Each row was made from one path, in order. Every step used is in the known rows, and no mark comes twice. Write each row's path.
Known rows:
nurik fize pigoz: -4	-5	49	31	28	-77	14	-13	-14	23	-12	-20	51	54	-33	-4	-1	-11	6	46	52
nurik mebut pigoz kirot: -14	13	14	9	-35	22	-11	3	-21	1	13	8	6	-8	17	39	-6	-2	25	33	32
pigoz kirot nurik: 11	11	-64	-53	-7	-16	12	-32	-31	32	43	-4	-21	-36	22	-13	31	-40	7	67	-20
garup nurik mebut pigoz: -34	-9	27	50	-53	38	-4	-5	-11	-28	-11	-4	-15	-30	-10	-9	-3	19	4	7	1
mebut pigoz kirot: 51	23	-26	-33	6	14	19	-24	-47	-21	44	-2	-12	-23	-19	67	6	2	28	20	33
mebut pigoz garup: 63	19	6	-27	21	3	-17	-17	-30	-18	24	-27	-35	-8	-10	38	4	10	20	-46	4
kirot nurik mebut pigoz: -31	-29	0	-8	-41	-22	-63	4	-23	30	-12	-4	13	-52	29	-24	-14	-27	-2	28	-15
fize pigoz kirot nurik mebut: -6	54	5	-19	10	-63	13	-29	-26	42	19	-4	48	-15	-1	20	-16	9	-1	45	2
fize nurik mebut: -57	7	49	15	-2	16	-24	-24	28	4	-69	-17	-5	31	30	0	-22	-30	-23	37	32
pigoz mebut: 16	7	-49	16	-32	19	-28	26	48	-13	19	14	10	-24	43	-3	11	19	19	-13	-5
pigoz kirot nurik fize: -2	-3	-54	-41	-3	-36	18	-32	-31	34	35	-7	-6	-11	14	-28	34	-61	13	92	0
mebut nurik kirot pigoz garup: -16	-40	7	-11	25	32	14	34	13	-6	-22	27	-13	27	-19	-7	-16	7	-32	-63	-38
garup nurik kirot pigoz mebut: -4	-11	-26	6	-28	43	35	-1	2	-23	-1	6	-28	-33	-17	-34	13	5	-7	-13	-16
garup nurik mebut: -45	-12	25	55	-54	34	0	-1	3	-9	-14	-8	-22	-19	4	-36	11	14	-6	14	-12
pigoz mebut nurik: -19	-16	-39	32	-29	35	-30	48	66	-30	-6	38	28	-6	30	-2	-10	32	3	-41	-29
mebut pigoz kirot nurik: 38	12	-39	-46	-2	-1	1	-29	-52	-9	37	-3	-7	-46	-11	44	1	-16	22	32	17
nurik fize: -2	-40	24	24	11	-37	4	-3	-12	16	-7	-20	9	51	-12	-26	25	-35	9	52	45
kirot pigoz mebut nurik fize: 26	-10	-28	8	36	0	-34	52	56	-31	24	43	-7	-10	42	12	-1	29	20	-27	-25
pigoz garup: 47	21	3	-22	27	-8	-15	-14	1	18	24	-43	-60	18	23	-22	36	-3	3	-39	-37
garup nurik kirot: -22	-26	-4	12	-42	42	51	-19	-24	-7	-16	-12	-22	-13	-43	-42	16	-9	-24	1	-2
mebut pigoz: 48	-4	8	-7	5	9	-13	-6	-39	-21	15	-11	-8	-20	-23	55	-7	16	14	-14	32

Write each row's path:
-3	-18	-8	1	-17	37	41	-9	-18	-13	-4	-1	-38	-25	-29	-32	17	1	-18	-9	-14
garup nurik kirot pigoz
-8	5	21	36	13	-67	4	0	14	11	-9	-6	66	44	-13	-6	-4	-4	17	38	52
nurik fize pigoz mebut
-46	-64	29	43	12	-4	-1	31	18	-11	-35	17	22	57	-27	-17	-10	-4	-18	-1	-4
mebut nurik fize
-24	-52	7	-2	17	36	17	39	8	-6	-26	35	2	20	-26	-1	-23	7	-37	-47	-24
mebut nurik kirot pigoz
-45	-60	10	8	-9	40	24	29	3	0	-41	25	17	33	-40	-9	-21	-1	-43	-38	-15
mebut nurik kirot
47	25	7	-14	46	-3	-26	8	16	-11	37	-7	-80	-19	44	-14	27	21	15	-37	-55
kirot pigoz garup nurik mebut
36	0	-34	0	34	12	-40	53	55	-32	29	45	-17	-27	48	20	-3	44	16	-45	-41
kirot pigoz mebut nurik
48	21	7	-11	8	15	-6	-25	-29	-34	20	-29	-42	-20	-22	22	6	15	18	-45	-7
mebut pigoz garup nurik
24	-10	-35	-36	1	24	23	21	5	7	10	21	-6	-13	6	-3	3	-12	-4	-20	7
nurik kirot pigoz mebut
12	54	-6	-29	24	-66	19	-35	-31	37	27	-9	42	-19	-11	21	-10	8	-2	39	0
fize pigoz kirot nurik
-17	29	5	21	-1	-20	7	18	30	-1	-16	22	80	7	-19	25	-42	47	-11	-39	2
fize pigoz mebut nurik kirot
-3	20	16	13	-11	15	-8	-16	11	2	6	-35	-61	4	22	-49	30	2	2	-31	-48
pigoz garup nurik mebut
28	-22	-9	-42	17	15	31	11	-24	19	4	9	-22	0	-12	-2	9	-18	-15	-11	10
nurik kirot pigoz
-18	-6	40	26	-36	19	-34	19	-15	1	-8	2	11	-9	16	31	-15	8	15	8	30
nurik mebut pigoz
-32	-29	-30	43	-25	16	-23	47	67	-29	-13	36	43	19	20	-14	-8	13	11	-15	-6
pigoz mebut nurik fize
-45	13	50	9	-2	18	-26	-27	16	-13	-68	-15	4	21	14	26	-36	-25	-12	27	47
fize nurik mebut pigoz
-31	-24	-44	19	-42	47	-4	47	57	-22	-19	40	38	1	11	-9	-17	15	-6	-42	-18
pigoz mebut nurik kirot
39	60	39	-9	48	-61	1	-24	-8	28	13	-33	14	20	-11	15	-5	33	-5	-35	-14
fize pigoz garup
-17	10	-48	-37	-26	-10	2	-22	-23	36	32	2	-9	-33	37	-18	24	-41	10	75	-16
pigoz kirot nurik mebut
8	14	47	17	40	-82	11	-20	-9	26	-4	-31	31	65	-23	-15	7	-15	10	25	35
nurik fize pigoz garup
15	55	36	-5	26	-41	30	-34	-14	17	-2	-33	14	12	-34	-7	-7	27	-14	-38	-15
fize pigoz garup nurik kirot
-14	3	16	-38	35	19	20	-30	9	1	-57	-11	-23	22	-5	2	-19	-45	-33	13	32
fize nurik kirot pigoz
